Each row comes from the steps of one path. Every step used is in the known rows, and no mark comes twice. Write the path behind each row, first mark first.
Known rows:
kilut, tuzek, motig, zudal, budok, pibo, gunu: -0.890	-2.756	2.057	2.979	-0.477	0.065	-3.359	3.118	2.589	3.151	1.543	-0.001	-0.547	-0.389	-1.974	6.665	-0.328	-3.207	-0.657	0.361
gunu, pibo, budok, zudal, motig, kilut: 1.062	-0.084	4.744	2.235	-1.691	-0.997	0.918	2.716	2.342	2.839	-1.196	-0.083	-0.833	-1.768	0.357	8.097	-1.070	-7.370	-4.844	-3.115
motig, kilut: 3.096	0.495	4.799	1.934	-2.582	-1.923	1.483	3.763	2.220	0.601	0.065	-1.078	-2.173	-1.919	-0.543	5.679	-1.279	-4.509	-3.263	-3.340
kilut, tuzek, motig, zudal: 4.387	0.943	5.609	1.744	-5.015	-3.032	3.189	6.266	1.988	1.527	0.744	-0.435	-2.093	-1.249	-1.518	1.883	-2.107	-4.099	-2.300	-1.985
budok, zudal: 0.472	-0.135	2.936	1.362	-0.029	-0.452	-1.645	2.410	3.186	2.916	-1.886	-1.405	-0.136	-2.588	0.603	7.227	0.106	-7.353	-3.336	-1.973
pibo, budok, zudal, motig, tuzek: 1.883	-0.904	4.947	1.827	-1.697	-0.585	0.440	2.936	1.597	3.192	-0.341	-1.073	-0.428	-2.391	-0.867	6.708	-1.594	-8.020	-4.608	-2.971
zudal, motig, tuzek: 3.091	-0.880	5.948	2.368	-2.775	-1.142	1.524	3.779	1.133	2.139	0.598	-1.435	-1.797	-2.329	-1.564	5.302	-2.935	-5.683	-4.333	-3.445
pibo, budok, zudal, motig, kilut: 2.253	0.770	5.488	2.433	-2.501	-1.352	1.434	2.823	2.257	2.632	-1.366	0.059	-0.826	-2.306	0.924	7.794	-1.796	-7.985	-5.276	-3.984
kilut, tuzek, motig, zudal, budok: 3.447	0.426	4.305	2.361	-3.533	-1.792	-0.048	5.441	2.475	4.229	0.614	1.274	-1.338	-2.247	-0.429	4.332	-1.305	-2.879	-2.796	-2.033
kilut, tuzek, motig, zudal, budok, gunu: 1.285	-1.053	3.457	3.744	-1.862	-0.578	-2.580	3.353	2.671	3.764	0.869	0.275	-0.846	-2.167	-0.800	5.384	-0.970	-3.196	-2.378	-0.425
kilut, tuzek, motig, zudal, budok, gunu, pibo: -0.807	-2.858	2.403	3.102	-0.362	-0.340	-2.694	3.264	2.750	3.584	1.071	-0.360	-1.180	-0.930	-1.911	5.825	0.412	-2.145	-1.380	0.998
kilut, tuzek: 2.389	-1.778	5.767	1.875	-1.791	-2.753	1.145	4.068	2.183	1.203	0.415	-1.400	-2.238	-2.061	-1.398	4.147	-1.717	-4.916	-2.160	-2.303
motig, zudal, budok, pibo, gunu: -2.526	-2.641	0.277	3.350	1.133	1.356	-5.755	2.221	2.254	3.540	0.744	-0.698	-0.185	0.277	-1.191	8.161	0.985	-3.087	-1.107	0.464
gunu, budok, zudal, motig: -0.330	-1.147	3.447	2.362	-0.376	-0.264	-0.812	2.271	2.438	4.142	-2.721	-1.036	-0.574	-2.030	1.189	8.280	-0.873	-8.349	-4.969	-2.721
pibo, gunu, budok, zudal: -2.546	-2.554	0.090	1.194	1.862	0.581	-3.313	1.719	3.284	3.247	-1.814	-2.238	0.070	-0.725	-0.125	8.677	2.458	-7.741	-2.237	-0.299
budok, zudal, motig, kilut: 3.106	1.553	6.090	2.263	-2.993	-1.585	1.904	3.001	2.523	2.367	-1.136	0.182	-1.035	-3.255	0.924	7.232	-2.866	-7.800	-5.597	-4.480
motig, tuzek, kilut: 3.003	-0.651	5.597	1.461	-4.341	-1.819	2.822	4.054	2.484	1.451	1.672	-1.036	-2.572	-1.513	-1.920	4.664	-1.636	-3.690	-2.669	-2.968
kilut, tuzek, motig: 3.825	-1.550	6.333	1.600	-3.683	-3.039	3.633	5.140	2.622	0.990	0.403	-0.989	-2.442	-2.115	-1.932	3.355	-2.543	-3.978	-1.510	-1.987
tuzek, kilut: 1.592	-0.896	4.819	2.211	-3.578	-1.690	1.868	3.723	2.873	1.926	0.142	-0.996	-2.789	-0.721	-0.554	5.613	-0.999	-3.188	-2.467	-2.627
motig, kilut, tuzek: 4.101	-0.262	6.967	1.559	-3.243	-3.430	2.820	4.318	2.352	0.266	1.087	-0.493	-2.486	-2.718	-1.454	3.966	-2.521	-5.382	-2.841	-3.469

Write each row's path:
0.910	-0.856	3.072	2.744	-1.262	-0.415	-2.932	3.510	2.415	3.483	0.680	1.038	-0.626	-2.032	-0.956	5.384	-1.072	-2.738	-1.686	-0.749
kilut, tuzek, motig, zudal, budok, pibo
1.992	-1.032	6.631	1.767	-2.264	-2.689	2.151	3.425	2.359	2.093	0.071	0.235	-1.315	-2.274	-0.772	6.095	-1.920	-7.546	-3.957	-2.963
gunu, pibo, budok, zudal, motig, kilut, tuzek
-3.160	-3.918	0.317	3.413	2.048	1.569	-6.005	1.440	2.487	3.370	0.473	-1.072	-0.329	-0.133	-1.255	9.164	0.968	-3.014	-0.766	0.504
zudal, budok, pibo, gunu
3.311	-0.438	6.814	2.271	-5.109	-1.866	3.589	3.998	2.122	2.289	1.272	-0.561	-2.649	-1.717	-1.278	5.180	-3.073	-4.616	-4.039	-3.943
zudal, motig, tuzek, kilut
0.963	-0.200	4.135	2.230	-1.666	-0.868	0.682	2.529	2.616	2.588	-0.986	-0.417	-0.925	-1.879	0.387	8.389	-1.308	-8.086	-4.803	-3.360
pibo, gunu, budok, zudal, motig, kilut
1.738	-0.905	4.386	1.446	-1.396	-0.552	0.390	2.919	1.896	3.030	-0.462	-1.318	-0.679	-2.690	-0.840	6.446	-1.507	-8.030	-4.685	-3.009
gunu, budok, zudal, motig, tuzek
-2.869	-3.547	0.013	2.354	2.334	0.886	-4.597	1.508	2.066	1.929	-1.241	-2.410	-1.185	-0.094	-1.120	7.253	1.552	-3.811	-0.914	0.172
gunu, budok, pibo
-2.925	-3.881	0.854	3.080	1.614	1.000	-4.382	1.622	2.207	1.663	0.326	-2.470	-0.775	0.624	-1.834	8.106	0.660	-3.700	-0.441	0.491
budok, pibo, gunu
4.387	-0.066	8.208	2.317	-3.996	-3.462	3.598	4.253	2.019	1.039	0.699	0.109	-2.484	-3.017	-0.857	4.595	-3.920	-6.285	-4.230	-4.401
zudal, motig, kilut, tuzek
-1.499	-2.304	1.328	3.095	1.549	1.088	-5.633	1.576	2.455	3.778	-0.460	-0.210	-0.527	-1.841	-0.192	8.109	0.186	-2.537	-1.745	-0.641
zudal, budok, pibo
-1.381	-1.995	2.672	2.625	0.125	0.171	-1.548	1.945	2.475	4.230	-2.213	-1.361	-0.423	-1.201	0.683	9.040	-0.476	-8.398	-4.502	-2.087
pibo, gunu, budok, zudal, motig
0.960	-1.414	5.235	1.645	-3.421	-1.034	2.148	3.138	2.518	3.252	0.674	-0.333	-1.477	-1.025	-1.256	6.675	-1.038	-5.907	-3.888	-2.508
gunu, pibo, budok, zudal, motig, tuzek, kilut
2.808	-0.097	5.606	1.808	-2.179	-0.849	0.848	3.099	1.870	2.898	-0.056	-0.941	-0.607	-3.244	-0.808	6.168	-2.641	-7.880	-4.964	-3.513
budok, zudal, motig, tuzek
-2.443	-2.409	0.979	1.332	1.793	0.331	-3.009	1.987	2.793	3.567	-2.101	-1.826	0.251	-0.388	-0.075	8.397	2.734	-6.868	-2.236	0.083
gunu, pibo, budok, zudal
-2.441	-2.724	0.643	3.540	1.242	0.974	-5.063	2.307	2.403	4.043	0.302	-1.095	-0.858	-0.256	-1.044	7.288	1.622	-2.090	-1.893	1.078
motig, zudal, budok, gunu, pibo
-1.196	-1.491	0.975	0.928	1.238	0.028	-2.477	2.051	3.211	3.251	-2.495	-1.975	-0.207	-1.708	0.479	7.648	1.916	-7.635	-2.908	-1.170
gunu, budok, zudal
4.103	0.539	8.002	1.800	-3.594	-3.240	3.141	3.718	2.596	1.649	0.141	0.500	-1.576	-3.798	-0.264	5.225	-3.663	-7.982	-4.701	-4.395
budok, zudal, motig, kilut, tuzek
3.481	0.703	6.411	2.952	-3.533	-1.921	2.509	3.701	1.808	1.592	-0.401	-0.305	-2.191	-2.290	0.147	6.429	-3.183	-5.620	-4.990	-4.555
zudal, motig, kilut
3.467	1.178	4.094	2.067	-4.306	-1.904	2.059	5.909	1.882	1.965	-0.070	-0.957	-1.806	-0.576	-0.985	3.001	-1.250	-3.409	-2.537	-1.710
tuzek, motig, zudal
